What can hang from each mark:
J189: J164 J424
J424: J189 J335
J120: J260
J490: J164 J504
J164: J490 J792
J792: J120
J504: J907
J335: J504

Every row comes from one small tree of marks. The marks that hang from a mark follow it in brackets, in the order of their numbers. Every link used is in the known rows. Which tree was each row made from?
Known rows:
J504{J907}: 2.36; 0.68; 0.72; 0.29; 1.09; -1.71; 0.62; -1.96; 1.30; 0.68; 1.13; 0.15; -0.15; 0.02; -1.60; 1.45; -1.27
J335{J504}: -0.55; -0.26; 0.60; -2.45; -0.09; -0.90; -0.71; 0.23; 0.30; -1.07; 0.75; -0.47; 2.26; 1.03; -0.83; -0.89; -0.58
J490{J164 J504}: 2.00; -1.13; -0.44; 0.01; 0.26; -1.70; -2.01; 0.28; 3.69; -0.06; -1.51; 0.00; 1.29; -3.37; -0.76; 0.38; 2.30
J792{J120}: -0.79; 0.01; 0.45; -1.23; -1.50; 0.03; 1.01; -0.13; 0.29; 0.03; 0.51; -1.36; 1.34; -0.86; 0.71; 1.10; 0.07
J189{J164{J490}}: -2.15; 1.40; 0.64; -1.91; -1.50; 2.56; 3.40; 0.22; 0.51; 2.64; -0.54; 0.40; -0.73; 2.96; 1.72; 0.10; -1.40
J189{J164{J490} J424{J335}}: -2.68; 1.39; -1.39; -2.64; 0.01; 3.86; 2.29; -3.13; 1.97; 2.77; -0.75; 1.61; -4.00; 3.18; -0.63; 2.70; 1.67
J424{J189{J164{J490 J792{J120}}} J335{J504}}: -6.56; 1.88; 0.44; -5.86; -1.58; 0.34; 3.29; -3.82; 2.04; 0.51; -2.84; -0.10; 2.11; 4.16; -1.09; 2.93; -2.29
J424{J189}: -0.18; 0.32; -1.01; -0.42; -0.14; -0.61; -0.30; -2.00; 0.86; -1.60; 0.13; 1.11; 0.22; -0.03; -0.18; 0.32; -0.60
J424{J189{J164} J335}: -2.67; 0.77; -2.27; -1.47; -0.39; -0.25; -0.33; -3.37; 1.50; -2.23; -2.07; 3.54; -1.33; 0.17; -2.27; 1.88; 0.45
J164{J490{J504{J907}} J792}: 1.44; 1.31; 1.38; -1.54; 1.96; -1.58; 3.32; -1.50; 3.38; 4.60; -0.36; -2.94; 2.17; 4.05; -0.76; 3.19; -2.75
J164{J490{J504{J907}} J792{J120{J260}}}: 0.86; 0.79; 1.31; -1.97; -0.10; -2.47; 3.91; -3.87; 3.82; 5.48; 1.81; -3.76; 2.90; 4.75; 1.57; 2.59; -3.54
J490{J164{J792}}: -0.51; 1.18; 0.89; 0.52; 0.90; -0.13; -0.02; -1.08; 1.39; 0.39; -3.60; 0.04; -1.64; -2.21; -1.57; 0.33; 0.29
J792{J120{J260}}: -0.50; -0.30; -0.11; -0.53; -1.85; -0.92; 0.27; -2.42; 0.36; 0.80; 2.26; -0.99; 0.98; 0.66; 2.35; -0.73; -0.90
J490{J164}: 0.84; -0.20; 0.31; 0.67; -0.27; -0.20; -1.38; -0.64; 1.56; -0.36; -1.77; 0.94; -1.21; -3.58; -0.37; -0.24; 1.50
J189{J164{J490 J792}}: -3.22; 2.85; 1.17; -2.16; -0.19; 2.66; 4.82; -0.03; -0.02; 3.64; -2.58; -0.77; -0.86; 4.31; 0.62; 0.50; -2.62
J490{J164{J792{J120{J260}}} J504{J907}}: 2.37; 0.69; 0.90; -0.63; 0.53; -4.12; 0.50; -4.13; 5.00; 2.44; 0.09; -1.92; 1.81; -1.42; -1.33; 1.78; -0.99
J164{J490{J504{J907}} J792{J120}}: 0.66; 1.31; 1.92; -2.79; 0.40; -1.54; 4.34; -1.58; 3.80; 4.58; 0.04; -4.19; 3.72; 3.30; -0.02; 4.47; -2.66
J189{J164{J490} J424{J335{J504}}}: -3.44; 1.09; -0.76; -5.08; -0.39; 2.97; 1.66; -2.79; 2.09; 1.95; 0.02; 1.31; -1.80; 4.22; -1.65; 1.86; 1.12

Write each row's tree:
-1.99; 3.70; -0.54; -2.00; 1.55; 3.04; 3.68; -1.30; 0.75; 1.69; -0.97; 0.24; -3.06; 2.40; -3.08; 0.76; -0.07  J189{J164{J792} J424}
1.03; 0.53; -0.95; -2.63; 2.15; -1.47; -1.19; -4.88; 2.96; -0.20; 1.73; 1.10; -1.19; 1.17; -5.09; 3.00; 1.25  J189{J424{J335{J504{J907}}}}
-0.55; 2.61; -0.77; -3.22; 2.65; 0.64; 3.88; -4.40; 4.94; 4.64; -1.28; -0.36; -1.89; 4.99; -4.16; 5.46; -0.11  J189{J164{J490{J504{J907}} J792} J424{J335}}
-3.05; 2.80; 0.47; -4.42; 0.93; -1.43; 2.91; -5.42; 3.26; 1.24; -2.09; 1.48; 0.29; 4.86; -3.55; 3.27; -3.79  J424{J189{J164{J490 J792}} J335{J504{J907}}}
-4.67; 1.42; -0.96; -4.42; -0.79; -0.12; 3.42; -2.99; 3.91; 1.45; -3.48; -0.82; 2.58; 3.53; -0.58; 4.63; -0.97  J424{J189{J164{J490{J504} J792{J120}}} J335}
-4.91; 2.22; -1.14; -2.76; -0.46; 0.03; 2.19; -3.90; 1.66; -1.46; -3.40; 0.87; -0.01; 0.60; -2.73; 3.15; -0.60  J424{J189{J164{J792{J120}}} J335}
-3.05; 1.71; -0.59; -4.05; -1.41; -0.54; 4.51; -3.48; 3.40; 3.16; 0.02; -1.31; 3.21; 5.16; 2.13; 1.13; -3.49  J424{J189{J164{J490{J504} J792{J120{J260}}}}}
-1.48; 2.37; -0.38; -2.83; -0.54; 4.49; 3.96; -1.22; 1.33; 3.72; 0.53; 0.45; -2.84; 3.44; 0.55; 0.97; 0.17  J189{J164{J490} J424}
-2.44; 2.73; -0.42; -3.71; 1.78; -3.09; 1.16; -5.41; 2.74; -1.41; -1.95; 2.17; 0.26; 2.39; -6.07; 2.62; -2.58  J424{J189{J164{J792}} J335{J504{J907}}}
-3.83; 2.41; -1.15; -4.21; 1.93; 1.24; 1.26; -2.96; 1.52; 0.00; -1.73; 1.06; -1.77; 3.12; -5.48; 1.63; 0.77  J189{J164{J792} J424{J335{J504}}}
-2.41; 2.88; 0.05; -5.04; -0.06; 3.02; 5.82; -0.64; 3.53; 4.78; -0.30; -3.04; 1.06; 4.45; -0.24; 3.23; -0.16  J189{J164{J490{J504} J792{J120}} J424}
-3.13; 1.57; 2.07; -2.30; -1.09; 1.85; 4.22; -0.68; 0.36; 3.56; -1.41; -3.40; 1.16; 2.95; 1.85; 2.11; -2.34  J164{J490 J792{J120}}
2.28; 0.94; 1.45; -1.24; 1.11; -3.48; 1.05; -2.16; 5.09; 1.60; -1.65; -2.41; 2.54; -2.74; -2.84; 3.36; 0.01  J490{J164{J792{J120}} J504{J907}}
-3.25; 3.14; -1.53; -1.68; 1.96; 2.28; 2.12; -3.22; 1.31; 1.05; -2.45; 1.27; -4.13; 2.30; -4.53; 2.61; 1.48  J189{J164{J792} J424{J335}}
0.55; 0.38; 0.25; -0.26; 1.39; -1.54; -0.58; 0.17; 3.21; 0.83; -3.26; -0.99; 1.08; -1.88; -1.95; 0.82; 0.94  J490{J164{J792} J504}
-4.17; 0.44; -0.74; -4.53; -1.20; 0.24; 0.76; -3.31; 2.08; -0.48; -1.39; 2.32; 0.92; 3.49; -0.72; 1.40; -1.24  J424{J189{J164{J490}} J335{J504}}
-1.77; 0.57; 1.29; -3.08; -0.65; 0.26; 3.75; 0.47; 2.46; 3.87; -1.10; -4.33; 3.84; 3.33; 1.48; 2.99; -1.37  J164{J490{J504} J792{J120}}
-1.19; 0.83; 0.87; 0.05; -1.00; -0.87; 0.35; -3.32; 1.60; 1.52; -1.36; -1.07; -0.62; -1.40; 0.71; -0.71; -0.59  J490{J164{J792{J120{J260}}}}
-2.23; -0.90; -1.45; -2.63; 0.35; -2.40; -2.63; -3.68; 1.61; -3.16; -0.81; 1.89; 1.45; 0.53; -2.61; 1.24; 0.41  J424{J189 J335{J504}}
-4.68; 1.93; -1.06; -3.93; 0.86; -1.25; 0.53; -3.55; 1.34; -2.28; -3.28; 2.05; 0.61; 2.57; -4.35; 1.15; -1.30  J424{J189{J164{J792}} J335{J504}}
-2.19; -0.19; -2.05; -3.19; -0.57; -0.26; 1.07; -2.49; 4.07; 0.55; -2.00; 1.68; 1.25; 2.92; -0.20; 3.18; 0.08  J424{J189{J164{J490{J504}}} J335}
-2.12; 1.96; 0.77; -2.90; 0.45; 1.17; 4.19; 0.86; 2.08; 3.92; -2.22; -1.52; 1.67; 4.54; 0.11; 1.45; -1.97  J189{J164{J490{J504} J792}}
0.12; -0.07; -0.03; -0.91; -0.33; -2.57; -0.01; -2.37; 3.57; 1.57; -1.04; -1.94; 2.09; -1.31; 0.24; 0.23; 0.30  J490{J164{J792{J120{J260}}} J504}
